Each row comes from the steps of one walk. Every step used is in the known rows, and no mark comes twice. Write the walk behind each row, first mark first.
In the rows, 128 means zero.
Known rows:
M-Q-N-J: [129 126 126 192 143 108 147 138 114 147 188 138 112 136 149 137 136 122
 183 129 105 148 131 106 113  79 100 151 128 112 111 133 132 136 148 126
 124 127 136 140 144 125 121 143 122 145 148 144 141 134 124 120 135 144
 158 137 144 130]
M-Q: [135 129 132 173 122 117 126 141 118 139 134 133 126 135 144 126 129 141
 118 119 122 145 135 127 129 102 132 119 126 132 121 130 120 120 133 118
 114 138 143 131 143 124 119 140 120 123 155 143 127 124 125 132 131 135
 144 121 158 154]
E-Z-N-H: [117 152 131 131 113 153 159 160 108 137  74 139 117  99  81 137 138 124
 141 133 118 152 167 122 107 138 166 176 161 127 137 120 138 118 135 148
 127 117 116 124 142 135  66 135 102  97 116 157 145 126 119 140 115 147
 118 164 135 145]
G-N-H: [125 150 123 118 121 160 141 146 122 136 101 125 131 112 160 144 147 137
 182 134 117 139 126 110 124 105 147 148 148  98 156 119 140 133 116 150
 147 138 128 124 138 137  87 127 128 148 125 123 106 130 143 116 118 136
 109 141 125 135]
H-N-J-U-G: [118 135 123 106 137  36 159 104 129 131 158 119 118 146 105 125 116 120
 109 119 149 103 106  85 125 117 120 137 122 124 133 124 142 146 122 105
 121 126 114  96 145 140 126 143 110  97 138 116 111 144 151 124 126 169
 121 147 103 154]
U-G-M-Q-N: [124 132 131 219 148 123 130 141 125 143 140 108 100 154 167 135 139 136
 123 129 162 139 139 111 137  78 147 133 131 165 185 135 113 123 145  98
  89 133  94 135 143 101 154 111 129 140 158 124 138 147 166 137 120 155
 158 114 155 126]
E-Z-N: [123 136 134 134 130 116 135 152 101 128 106 133 120 110  80 135 141 110
 126 144 121 153 165 141 123 139 126 158 142 141 126 122 132 109 149 144
 127 109 117 127 124 142  85 135 104  96 133 145 144 122 119 142 120 147
 134 146 125 149]
M-Q-N-G-E: [136 118  91 213 140 139 136 147 101 130 166 127 118 125 184 118 156 128
 175 128 105 120 153 139 119  75 206 140 163 119 145 132 129 120 183 142
 119 127 143 143 117 127  91 119 143 137 170 154 149 128 120 114 109 153
 140 133 156 120]
Q-N: [136 120 119 149 142 142 135 134 124 120 138 123 117 134 149 120 148 123
 166 130 128 138 128 126 133 104 117 139 126 138 130 130 129 135 140 132
 114 128 112 139 127 124 119 136 123 135 124 144 136 124 128 128 121 137
 154 127 122 115]
J-N: [122 130 122 119 132 133 128 141 127 134 146 131 110 115 154 119 119 130
 142 142 127 126 142 115 134 140 136 170 127 129 129 121 133 123 131 139
 139 114 138 118 147 161 168 137 132 121 127 131 134 138 124 110 120 139
  98 135 135 140]
H-N-J-U-G-E: [104 145  98 131 138  53 167 105 117 129 167 117 121 136  87 112 133 110
 109 113 124  80 111  83 113 105 135 136 136 123 125 116 145 135 161 134
 152 135 129 103  99 138 117 135 124  80 129 114 125 166 152 121 123 184
 116 153 106 151]
E-Z-N-G: [113 124 124 126 128 117 140 144  87 122 104 125 117 105 118 138 137 109
 149 151 117 127 179 149 107 142 198 168 162 130 146 126 143 114 132 146
 128 102 130 120 126 144  66 135 104  98 151 156 143 135 112 137 121 142
 125 166 136 145]
Z-N-J-U: [112 125 127 117 123  95 155 113 111 126 187 138 136 115  50 114 117 129
 135 146 122 102  98 121 108 135 123 180 124 129 105 116 151 145 133 129
  99 122 132 110 143 144 105 151  94 118 135 146 137 144 129 129 132 157
 127 156 115 157]
U-Q-N: [115 125 132 143 159 171 128 133 118 141 136 120 118 134 142 129 135 109
 167 133 127 174 129 106 138 118  95 130 130 133 146 125 129 135 140 118
  59 125 122 133 122 143 124 134 135 134 111 140 135 109 115 128 117 149
 161 124 119  85]
J-N-H: [124 150 125 123 120 158 137 151 130 146 112 131 123 103 168 134 131 136
 161 141 121 134 137 101 125 137 177 190 149 111 143 128 142 134 128 138
 133 121 136 116 150 152 149 127 122 133 117 138 121 131 135 114 118 145
  95 133 142 141]
M-Q-N-G-U: [126 108 123 190 145 125 137 138 105 112 165 130 110 136 173 143 141 122
 163 136  97 154 133 139 127  85 172 149 164 126 127 138 131 131 113 130
  62 137 164 138 133 104  97 141 115 133 168 144 113 128 131  95 120 145
 157 118 152 150]
Z-N-Q: [124 132 113  90 120 113 126 144 136 130 147 135 116 108  83 126 138 126
 131 143 140  90 129 123 126 160  90 165 131 148 139 128 122 118 136 128
 125 121 117 130 144 159  90 130 112 124 114 146 139 128 122 130 126 126
 106 144 140 143]
U-Q-N-G: [110 120 126 134 158 160 143 133 126 139 137 125 105 137 178 134 138  97
 185 139 129 162 146 116 123 124 159 148 151 110 160 132 132 136 139 121
  58 121 129 126 124 132 120 132 141 146 133 132 133 120 111 128 124 140
 137 132 117  74]
Q-N-G-U-J: [119 118 111 135 169 145 126 117 116 101 145 114 109 137 145 136 158  94
 142 129 126 136 138 154 130 113 157 155 158 118 122 135 141 146 110 142
  54 151 137 121 122 134 131 135 113 124 154 139 106 150 145 126 121 152
 132 137 113 159]
J-U: [119 128 128 131 126 117 133 120 124 113 146 136 145 139 116 128 124 143
 126 138 140 110 108 141 128 131 143 130 129 127 106 127 128 131 115 110
  86 129 137 112 126 120 142 139  97 125 134 138 130 133 130 120 129 146
 113 135 107 157]
M-Q-N: [140 115 128 200 139 137 126 133 120 143 149 128 114 137 161 128 138 129
 164 122 127 160 142 124 140  78 119 131 137 147 131 140 118 124 144 122
 110 135 127 143 137 122 117 137 132 130 145 149 139 122 127 121 121 149
 163 119 147 136]
E-Z-N-Q: [117 147 133  98 125 108 144 160 109 125 132 134 104 115  95 144 144 118
 142 145 145 116 171 135 127 167  88 164 135 147 127 122 120 121 145 151
 132 112 116 124 140 149  65 140 112 117 110 155 158 121 124 144 127 128
 101 165 140 152]
H-N: [125 128 128 118 126 102 128 118 123 135 111 118 120 133 116 126 144 123
 114 113 128 127 118 114 154 108 106 126 138 138 142 122 133 127 154 137
 158 135 125 125 134 133 107 123 126  83 123 127 120 131 128 112 123 142
 146 130 129 117]
H-N-J-U: [113 123 125  96 129  48 151 109 118 123 166 124 139 142  86 121 129 119
 142 119 119 108 108 115 123 120  88 137 126 121 106 122 149 145 127 128
 123 141 138  96 137 120 131 144 100  98 130 131 111 145 133 102 133 162
 118 144 104 138]
Q-N-H: [134 144 122 147 130 185 145 139 134 140 102 123 129 129 151 135 143 131
 184 140 128 148 122 112 131 114 155 155 146 112 148 126 131 134 143 126
 102 141 111 135 145 113 112 121 124 127 113 136 134 124 132 123 113 134
 131 134 121 121]
G-M-Q: [115 135 137 197 118 111 111 145 118 124 149 123 124 131 135 147 141 151
 125 123 132 145 141 136 127 103 114 122 140 171 154 135 120 117 140 125
 101 143 129 130 148 104 141 118 124 134 162 127 134 141 150 111 127 137
 135 109 152 119]
G-M-Q-N-H: [116 149 136 220 133 161 126 153 121 133 130 123 124 135 165 156 157 153
 157 136 137 156 134 120 132  86 160 144 153 139 161 134 123 130 145 128
  82 141 117 135 155  89 120 117 119 146 146 138 137 129 151 116 111 136
 142 127 162 110]
Z-E: [132 129 129 140 140 136 125 123 100 127 105 131 122 122 135 120 130 131
 108 131 119  96 122 134 136 130 157 120 122 136 127 128 125 121 135 134
 118 121 126 134 139 134 104 119  73 138 118 133 115 131 129 132 119 137
 134 131 135 141]
N-J-U: [114 133 127 120 134  84 142 119 116 111 198 134 148 128 105 123 115 133
 142 142 126 106 111 126 104 135 118 145 130 114  97 122 150 143 121 122
  93 136 137 106 132 117 140 147 105 152 128 129 128 136 138 117 130 140
 105 145 112 146]

Which walk is each row?
[117 114 122 108 138 133 135 140 118 137 144 127 118 118 201 128 128 117
 165 148 117 110 148 128 115 149 199 180 137 107 140 121 143 131 128 140
 129 110 139 115 142 152 143 126 117 147 148 132 126 145 124 107 122 142
  85 141 133 132]  J-N-G
[113 127 142 200 111 105 139 154  87 117 122 114 111 119 121 164 147 127
 130 150 121 133 184 151 104 122 187 156 167 162 167 128 132 101 148 141
  97 112 119 117 154 122  77 127  91 115 179 155 151 141 123 134 119 146
 134 149 156 131]  E-Z-N-G-M-Q
[123 144 115 115 136  90 149 129 128 146 158 122 108 119 151 129 116 111
 166 122 129 119 134  84 100 108 116 150 106  96 145 121 136 130 102 122
 177 120 111 112 154 148 108 140 149 165 150  96  98 148 161 144 125 153
 113 138 112 152]  U-G-N-J
[104 123 138 164 160 154 130 134 118 125 153 109 104 127 176 143 139 112
 182 142 132 151 143 126 121 128 140 146 161 136 184 127 133 126 138 114
  44 137 115 125 135 115 148 111 126 154 142 127 145 133 136 115 118 131
 142 134 117  49]  U-Q-N-G-M
[ 86 138 131 124 159 100 160 121 115 128 195 135 132 134  93 130 107 125
 147 139 114 152 109 103 103 148  81 138 131 111 114 127 139 135 114 110
  40 136 151  99 122 136 155 157 101 145 129 139 133 142 130 127 146 147
 108 144  94 110]  N-J-U-Q
[133 106 113 134 138 154 127 125 120 119 147 123 116 127 179 136 141 102
 187 142 128 116 145 137 125 119 176 156 153 113 143 133 138 129 144 126
 104 122 113 136 131 115 110 123 132 139 143 141 131 133 117 123 120 131
 142 132 120 105]  Q-N-G
[123 130 103 164 152 134 154 149  95 112 126 120 124 123 173 126 163 108
 184 138 107 134 204 151 113 103 185 151 173 114 143 131 140 110 177 161
 145 109 126 141  97 105  82 123 120 131 144 152 168 122 115 122 110 149
 118 160 123 113]  Q-N-G-E-Z
[122 144 115  97 137 106 146 144 144 130 145 125 107 111 166 125 139 127
 155 129 167  97 136  99 129 110 101 137 125 106 168 129 115 118 104 121
 156 117  99 110 149 158 108 135 138 170 117 115 116 136 162 145 122 132
  88 144 136 160]  U-G-N-Q
[126 121 125  90 122  87 151 114 123 127 120 120 114 129 155 132 136 109
 136 119 123 111 127 126 134 125 171 130 159 129 148 127 142 139 142 135
 149 125 130 127 130 131  97 120 114 101 135 130 109 135 119 107 120 143
 127 134 134 112]  H-N-G
[123 152  99 154 130 124 147 143 102 138  93 117 106 108  75 112 138 110
 100 125 131 131 184 123 123 129 172 144 144 138 150 115 120 105 166 142
 154  90 113 129 105 147  80 120 125  73 140 126 161 146 141 158 114 168
 129 159 118 165]  U-G-E-Z-N
[123 131 135 103 128  62 144 108 123 138 144 121 120 133 105 135 127 105
 134 120  96 126 110 101 130 131  74 139 125 121 126 121 144 145 146 144
 165 130 132 117 149 133 104 135 127 103 113 134 109 132 137 107 124 140
 137 153 125 116]  H-N-J
[127 130  94 135 110 121 133 122 110 118 133 126 127 101 101 100 151 117
 137 140 110  80 122 154 116 135 218 167 164 125 153 118 143 115 166 165
 144 117 148 130 109 150  63 110 122  97 147 147 146 160 123 118 103 148
 118 144 140 123]  Z-N-G-E
[119 144 111  91 144  97 149 134 136 123 173 128 115 127 149 126 132 143
 145 136 180  91 133 124 123 111 108 146 131 113 145 121 130 136  92 108
 116 126 102 108 146 154 117 153 108 172 134 109 120 149 156 143 118 143
  72 143 114 182]  J-U-G-N-Q
[127 143 119  78 118  85 127 123 141 126 132 125 108 129 110 140 148 128
 130 122 137  98 116 107 155 142  43 124 132 137 151 126 127 132 143 142
 151 140 117 121 136 132  99 129 122 109  96 134 122 120 123 112 127 124
 106 143 143 121]  H-N-Q
[111 133 107 148 132 120 151 148  99 110 126 118 137 118 155 125 153 107
 150 137 104 135 201 154  96 133 197 137 177 110 134 123 137 110 160 162
 155 107 149 125  92 116  91 121 116 117 150 144 167 139 127 117 115 134
  99 154 131 137]  N-G-E-Z
[127 133 112 121 145 108 147 118 121 137 144 124 124 133 151 122 121 138
 128 124 167 108 119 122 128  94 148 141 128 119 150 118 134 121  99 102
 104 127 106 105 132 147 129 143 108 149 150 104 114 153 166 142 120 164
 115 137 105 174]  J-U-G-N
[116 136 112 111 152 125 129 130 123 121 141 124 103 120 126 125 137 119
 118 128 120 128 120 129 137 134 103 170 129 121 102 124 142 145  95 148
  96 146 137 111 124 170 178 151 112 117 134 118 106 157 151 118 135 156
  90 139 124 182]  G-U-J-N
[108 128 132 183 137 103 124 153 118 123 169 116 116 118 210 147 132 143
 152 145 126 123 147 132 128 120 192 164 153 142 157 119 135 115 139 135
 107 116 131 111 158 119 165 122 108 161 173 131 138 159 139 108 122 138
 108 131 171 125]  J-N-G-M-Q
[106 123 133 145 162 156 134 130 114 130 154 131 109 140 118 136 144 106
 156 135 110 190 124 117 143 122  67 125 142 133 131 127 134 138 108 117
  20 137 147 132 120 134 122 136 134 119 125 133 113 115 124 111 129 147
 159 133 107 103]  G-U-Q-N
[112 126 123 173 141 118 122 145 127 115 157 121 104 127 196 151 138 125
 137 134 139 104 139 138 129 125 190 169 163 145 143 135 130 126 139 142
  90 147 127 104 165 148 184 130 100 149 174 128 126 179 149 129 123 153
  85 132 167 147]  U-J-N-G-M-Q
[ 98 123 132 159 156 147 135 130 103 112 184 106 120 144 163 140 144 130
 182 147 158 142 135 144 128 132 152 149 157 141 175 129 141 128 120 109
   4 131 125 110 134 113 162 122 105 169 141 137 146 135 138 112 124 160
 123 136 110  72]  J-U-Q-N-G-M
[127 132 120 122 149 133 120 122 128 111 123 121 117 135 102 133 145 112
  96 116 123 132 110 133 132 126 104 130 141 118  99 130 133 139  95 138
  78 153 145 119 133 136 138 136 121 115 141 135 104 159 149 129 132 145
 120 131 119 178]  G-U-J
[107 113 124 145 166 152 151 119 117 128 167 133 121 138 169 133 125 118
 178 135 145 163 126 134 124 121 165 150 157 116 149 119 129 136 120 104
   8 127 135 106 115 135 128 144 113 146 128 152 138 127 113 121 125 164
 122 140 116  97]  J-U-Q-N-G
[137 110 123 191 134 135 133 136 115 127 156 127 115 132 193 142 137 116
 174 138 127 138 154 137 120  87 183 148 150 124 145 135 132 129 146 124
 101 128 141 134 140 115  95 130 125 149 164 142 133 122 116 114 127 142
 148 117 170 128]  M-Q-N-G
[102 157  95 150 141  63 175 134 103 113 166 132 145 129 100 119 126 121
 141 134 119 108 181 111  72 121 151 139 132 105 110 119 130 114 143 129
 123 110 118 103  93 123 126 141 108 121 149 125 156 164 149 143 129 171
  97 172  93 162]  N-J-U-G-E-Z
[113 146 106 153 138 121 147 152 102 119 117 127 135 126 114 119 148 124
 131 120 109 143 186 153 107 122 137 118 146 130 111 123 129 105 168 154
 161 110 133 136  90 114  98 122 128 112 126 138 163 121 129 126 121 149
 110 148 126 134]  G-E-Z
[103 131 124 109 132  83 158 130 113 127 201 131 140 119 122 137 121 140
 175 136 118 112 116 129 111 104  98 144 124 104 108 114 150 143 110 137
 125 138 141 109 142 142 112 153 101 166 137 118 112 149 151 117 125 158
 108 150 101 152]  G-N-J-U
[ 86 143 137 124 146  90 158 145  90 129 167 148 121 118  46 142 114 113
 146 151 112 169 149 122 108 157  83 162 140 128 108 114 143 125 124 118
  48 109 139  99 134 155  97 167  92 105 135 154 153 131 117 142 128 161
 115 182  95 135]  E-Z-N-J-U-Q
[114 136 101  89 145 121 129 149 151 122 150 132 100 108 153 128 144 121
 145 133 161  86 124 119 131 148  77 174 130 118 120 126 121 133 124 153
 123 139 106 104 141 188 177 145 124 145 104 134 139 150 143 142 131 138
  57 151 139 175]  U-J-N-Q
[113 146 105 155 122  92 145 149  89 124 150 139 125 105  45 115 137 105
 149 142  83 115 170 124  84 147 115 162 129 137 111 112 139 104 176 181
 178  99 135 128 112 147  67 129 117  96 132 148 163 145 126 132 113 158
 122 184 108 133]  G-E-Z-N-J
[114 155 116 108 136 169 127 140 134 136  97 133 116 113 153 133 141 128
 144 123 134 115 124 101 131 139 163 190 157 105 127 125 134 135 127 148
 113 135 123 100 146 165 156 132 120 129 125 135 123 151 144 136 120 150
  78 139 133 156]  U-J-N-H
[ 84 134 132 128 136 107 146 127 113 141 183 142 123 115  40 113 106 120
 137 145 113 134 100 108 108 153  85 169 128 114 122 117 144 134 123 122
  38 122 137  95 134 166 111 150 100 117 135 150 138 135 120 128 138 169
 121 152 106 117]  Z-N-J-U-Q
[109 127 117 125 147 132 115 136 123 112 145 109 105 113 180 137 143 125
 148 147 142  93 146 139 114 148 180 184 161 130 158 126 135 128 130 153
 110 140 103  96 159 153 193 104 115 150 153 117 133 178 153 131 119 140
  82 133 133 121]  U-J-N-G-M
[123 129 118 132 136 106 140 115 127 129 136 128 141 137 121 118 119 133
  96 133 164 105 124 112 118 120 164 131 131 122 131 127 121 132 101  83
  78 127 117 107 133 125 152 144 110 120 134 121 125 148 152 144 132 159
 114 124 118 171]  J-U-G
[122 138 118  86 136 111 131 153 138 136 170 140 113 116 171 130 135 127
 163 145 142 109 138 113 131 152  83 169 119 123 128 122 127 130 131 141
 131 116 123 116 146 163 151 141 126 156  98 133 138 132 133 117 140 122
  65 154 141 147]  J-N-Q
